Known rows, with every step that occurs
y j p: -23	-24	-2	23	13	18	-1	15	11	-10	8	16	15	-4	2	9	-1
q g p j y: -30	-8	-18	18	7	-8	7	-20	18	-43	25	-19	-3	-1	-12	-3	6
r g q j y d: -23	15	-25	6	6	-9	22	22	7	-19	22	-8	-33	-31	-31	-7	-16
j q: -25	-2	-5	3	27	5	4	9	18	6	-5	-15	0	-19	3	-2	10
g q j: -21	7	-7	0	-7	2	18	1	21	-28	7	-8	-13	-12	-23	-6	-18
q g p: -27	-3	-3	7	-1	-10	25	-13	16	-28	13	-9	-8	-5	-7	-16	-10
p j q: -23	-8	-6	6	18	4	-11	-1	14	-12	-1	-19	1	-15	7	5	26
r g q d: -23	7	-16	-9	10	1	15	-4	16	-6	-10	-10	-24	-21	-25	-13	1
p j: -18	-6	-4	3	-4	1	-9	-1	0	-13	3	-15	-6	-8	9	-1	18
p j y d q g: -25	-6	-19	12	-6	-11	9	37	15	-45	29	3	-32	-20	1	-8	6
d q j: -16	-1	-11	-5	-8	1	16	26	23	-22	8	8	-35	-10	-1	-13	-4
g p: -21	-11	-4	3	9	2	13	-11	12	-6	3	-3	6	0	-7	-8	4
y d q g p j: -22	-18	-6	7	-17	-11	20	14	18	-60	25	15	-24	-9	-4	-16	6
p j y d: -20	-4	-14	18	4	-5	-7	21	-2	-17	20	-14	-4	-10	1	3	14
p j y: -22	-6	-18	12	12	3	-12	1	6	-10	11	-20	-1	-8	1	7	20
j y d: -21	2	-13	16	13	-4	8	30	2	1	17	-8	-4	-14	-2	-3	-1
y d: -16	2	1	7	-5	-6	11	28	-4	-2	8	-3	-9	-14	6	-11	-3
y j: -21	-7	6	11	-10	11	2	20	2	-10	2	7	1	-6	5	7	-9

Rows
-24	-11	-15	12	16	9	15	-5	31	-27	14	2	0	-8	-26	-5	-11
g q j p
-27	-12	-20	12	7	-8	31	26	26	-38	30	14	-21	-12	-16	-15	-8
j y d q g p
-21	-2	-24	3	9	4	12	29	28	-19	16	4	-31	-11	-9	-5	-4
d q j y
-16	-17	-14	13	6	1	18	41	24	-29	23	26	-25	-9	-4	-15	-3
y d q j p
-24	-17	-19	15	17	4	-4	-19	13	-21	15	-13	12	2	-12	6	20
g p j y
-27	-6	-13	25	0	-15	13	0	10	-49	33	-12	-6	-3	-13	-7	1
q g p j y d
-19	-19	-19	6	14	8	12	21	32	-22	14	19	-22	-8	-4	-11	3
d q j p
-14	-9	-5	-2	-5	-1	15	44	9	-9	8	18	-23	-19	6	-13	4
y d q
-20	-26	-21	11	9	4	6	17	19	-34	23	14	-5	-6	-12	0	22
g p j y d q
-26	-19	-6	9	23	7	-4	-21	23	-23	2	-13	14	-4	-7	4	27
g p j q
-20	-11	-12	-5	4	-3	1	-22	-3	-11	4	-9	-15	-14	-3	-5	27
r g p j
-23	9	-16	16	2	-3	21	22	18	-31	23	-7	-11	-13	-32	-3	-22
g q j y d
-13	2	-5	2	-16	-6	21	46	14	-30	16	16	-38	-13	-1	-16	-9
y d q j
-25	-19	-10	0	-10	-4	15	-5	25	-53	16	8	-21	-7	-5	-12	11
d q g p j
-25	-13	-14	-2	28	1	-1	-21	12	-11	0	-13	-8	-21	-6	0	35
r g p j q
-21	13	-15	-10	-2	-3	19	0	10	-16	5	-8	-35	-28	-22	-11	-11
r g q j
